Each row comes from the steps of one path. Every step used is in the known rows, and no mark comes twice. Write the path behind each row, first mark first.
In the rows, zero is written as 128.
Known rows:
nonu-vuset-satugar: [167 119 136 133 131 235 125 143 154 124 128 180 119 134 131 142 137 129
 153 113 118 115 140 192  98 101 114 100]
satugar-turon-nonu: [109 128 135 108 112 189 150 134 145 145 137 112 130 129 178 109 139 100
 113 113 103 137 117 103 138  99 141  96]
nonu-niku-dafa-gomoro: [180 138 130  99 163 129 145 112 113 129 125 128 131  98 160 166 119 136
 124 135 103 123 147  98 142 202 134 138]
nenupe-zusevan: [143 136 119 123  83 143 123 170 138 155 135 152 120 156 133 144 139 106
 133 126 132 135 139 117  90 102 136 136]
nenupe-zusevan-dafa: [158 150 123 124  62 132 116 177 159 151 141 149 116 162 170 121 136 107
 135 132 131 140 144 110  86  84 128 170]
vuset-satugar-turon-nonu-niku-dafa: [164 140 135 113 122 224 128 141 126 132 120 175 142 129 163 125 128 110
 140 105 129 122 117 100 120  99 136 120]
sofe-nenupe-zusevan-dafa-niku-nonu-vuset: [149 141 169 112 118 140 110 170 144 132 163 157  86 179 159 111 133 109
 120 125 103 136 154 167  84  81 154 141]
turon-satugar: [130 132 130 128 103 170 107 128 174 119 135 126 168 150 123 120 127 132
 141 153 116 131 135 123 128 104 128 141]
vuset-satugar-turon-nonu-niku-dafa-gomoro: [148 140 142 115 123 222 130 132 125 130 121 172 141 128 167 132 127 123
 133 107 119 136 122 109 128 107 143 115]
satugar-turon-nonu-vuset: [117 120 138 108 118 222 153 138 162 147 142 115 120 124 185 112 144  98
 120 111  93 132 125 132 131 101 133  79]
vuset-satugar-turon-nonu-niku-dafa-sofe: [157 138 127 114 129 228 131 132 126 130 134 169 146 132 168 114 125 101
 139 104 123 116 116 107 123  99 138 116]
nonu-turon: [175 136 131 103 116 165 139 138 133 139 140 140 118 129 157  99 141 141
 144 106 117 124 138 104 125 105 115 103]
sofe-nenupe-zusevan-dafa-niku-nonu: [145 144 167 112 116 119 105 167 131 133 159 152  93 180 153 105 129 109
 116 124 111 139 147 146  91  83 158 156]
satugar-turon: [117 132 134 107 115 169 144 148 133 129 133 110 128 115 180 115 141  97
 110 104 114 129 128  96 142 114 125  93]
nonu-vuset: [147 115 132 124 136 195 138 137 160 129 137 139 111 122 140 137 140 126
 141 126 105 116 147 186 112 127 112  95]
niku-dafa-zusevan-nenupe: [152 117 130 124 152 104 100 136 139 111 135 114 117 130 192 102 131 118
 110 142 115 132 142 132 157 171 116 105]
niku-nonu: [110 114 144 115 149  96 133 114 142 116 123 110 120 161 122 122 104  90
 126 134  79 116 154 126 137 112  89 128]
vuset-satugar-turon-nonu: [138 139 138 125 107 227 124 141 133 132 123 176 141 140 151 117 132 111
 138 103 134 132 111 117 115  72 138 114]
sofe-nenupe-zusevan-dafa: [136 148 160 117  99 128 102 171 130 139 153 158 101 163 170 105 133 105
 121 122 130 140 138 133  98  76 165 154]
turon-nonu-niku-dafa: [168 130 124 109 148 157 150 110 137 155 133 133 135 127 146 139 117 123
 140 147 106 119 122 107 128 156 150 147]
dafa-zusevan: [131 129 135 131 123 125 122 122 130 122 154 119 134 146 143 136 123  89
 104 133 117 151 136 155 140 116 117 110]
satugar-turon-nonu-niku-dafa-zusevan-nenupe: [143 133 147  95 132 183 143 137 138 143 147 113 131 125 202 111 141  83
 109 112  93 133 128  98 143 131 139 101]
turon-nonu-niku-dafa-sofe: [163 128 118 110 158 161 149 100 137 152 146 126 137 127 149 129 111 116
 137 145 100 113 121 113 128 157 153 140]
zusevan-dafa-niku-nonu: [173 142 144 124 122  96 126 136 162 112 149 115 105 164 149 103 112 146
 120 141  91 142 152 142 106 120 109 176]

Write each row's path:
[176 123 145 109 153 132 139 124 157 115 158 123 119 174  99 121 119 158
 125 132  75 132 160 158  99 137 110 120] -> dafa-niku-nonu-turon-satugar
[186 147 146 117 109 123 123 139 180 112 158 121 115 172 158  93 117 151
 131 142  83 141 157 134 104 105 105 172] -> zusevan-dafa-niku-nonu-turon-satugar
[123 138 158 114 115 136 108 165 113 140 147 161 104 159 144 119 139 107
 119 118 133 133 133 138 102  87 172 131] -> sofe-nenupe-zusevan
[131 111 155 114 147 188 136 131 161 112 124 141 117 160 141 127 118  81
 138 116  66 107 162 158 122  91  76  99] -> niku-nonu-vuset-satugar-turon
[157 122 138 120 124 252 132 151 156 123 131 173 121 126 157 132 142 112
 146 102 114 114 140 176 107  94 111  81] -> nonu-vuset-satugar-turon
[161 133 126 104 147 164 141 118 133 162 154 139 129 141 156 127 117 106
 135 141 100 115 124 117 116 138 169 143] -> turon-nonu-niku-dafa-sofe-nenupe-zusevan
[175 141 132 102  97 192 123 138 167 133 144 140 147 144 154  96 139 143
 152 123 111 130 142 102 122  88 115 113] -> nonu-turon-satugar
[150 151 114 125  70 137 117 164 158 148 161 139 119 166 175 108 131  95
 128 130 122 133 143 119  88  84 133 163] -> nenupe-zusevan-dafa-sofe
[157 116 113 124 146 109 119 126 139 114 131 111 120 119 183 121 116 118
 110 149 119 132 139 117 159 163 111 106] -> niku-dafa-zusevan
[150 149 161 116 108 130 105 173 127 137 161 158  95 166 156 108 136 122
 118 123 125 144 139 149  88  86 172 155] -> sofe-nenupe-zusevan-dafa-niku
[172 114 147 121 168 154 138 126 150 109 149 142 105 167  87 141 116 150
 126 129  79 125 158 202  88 142 110 112] -> dafa-niku-nonu-vuset-satugar
[179 142 149 121 117 154 130 148 172 110 151 136 104 162 166 104 121 135
 125 128  84 136 154 156 100 106 103 157] -> zusevan-dafa-niku-nonu-vuset-satugar-turon
[173 129 128 108 147 155 146 109 136 152 142 129 136 132 151 141 115 111
 130 147 102 128 125 115 132 153 145 142] -> turon-nonu-niku-dafa-zusevan
[143 132 130  93 127 189 158 134 139 148 137 114 134 115 191 122 133  95
 118 114  98 124 124  79 141 133 140 108] -> satugar-turon-nonu-niku-dafa
[137 135 138  96 121 194 163 134 135 150 141 117 136 121 177 126 137  90
 118 110  98 129 122  93 133 118 143 110] -> satugar-turon-nonu-niku
[130 149 137 128 119 122 113 124 147 116 172 117 116 149 192  65 120 109
 118 131 110 125 132 141 125  87 140 163] -> zusevan-dafa-sofe-nenupe
[162 148 169 103 110 130 109 172 135 137 161 157  91 181 164  97 133 114
 121 118 107 139 152 137  89  74 153 144] -> sofe-nenupe-zusevan-dafa-niku-nonu-turon
[200 135 135  96 161 123 131 128 113 127 139 131 133 116 167 145 126 100
 126 127 107 114 146 106 139 191 123 143] -> nonu-niku-dafa-zusevan-nenupe
[202 137 120  94 160 129 147 126 111 131 126 132 134 101 158 155 118 119
 138 131 114 103 141  85 134 194 124 148] -> nonu-niku-dafa
[153 135 135 111 139 168 151 108 130 157 138 138 140 137 125 145 122 116
 140 137 106 128 119 122 116 134 155 151] -> turon-nonu-niku
[180 142 134 119  83 141 126 177 174 145 154 147 102 178 153 130 132 117
 133 135  98 139 162 148  67  96 119 160] -> nenupe-zusevan-dafa-niku-nonu-vuset
[169 129 140 109 150 152 133 113 134 151 145 133 132 139 156 128 125 108
 131 141  99 129 125 125 130 157 148 142] -> turon-nonu-niku-dafa-zusevan-nenupe
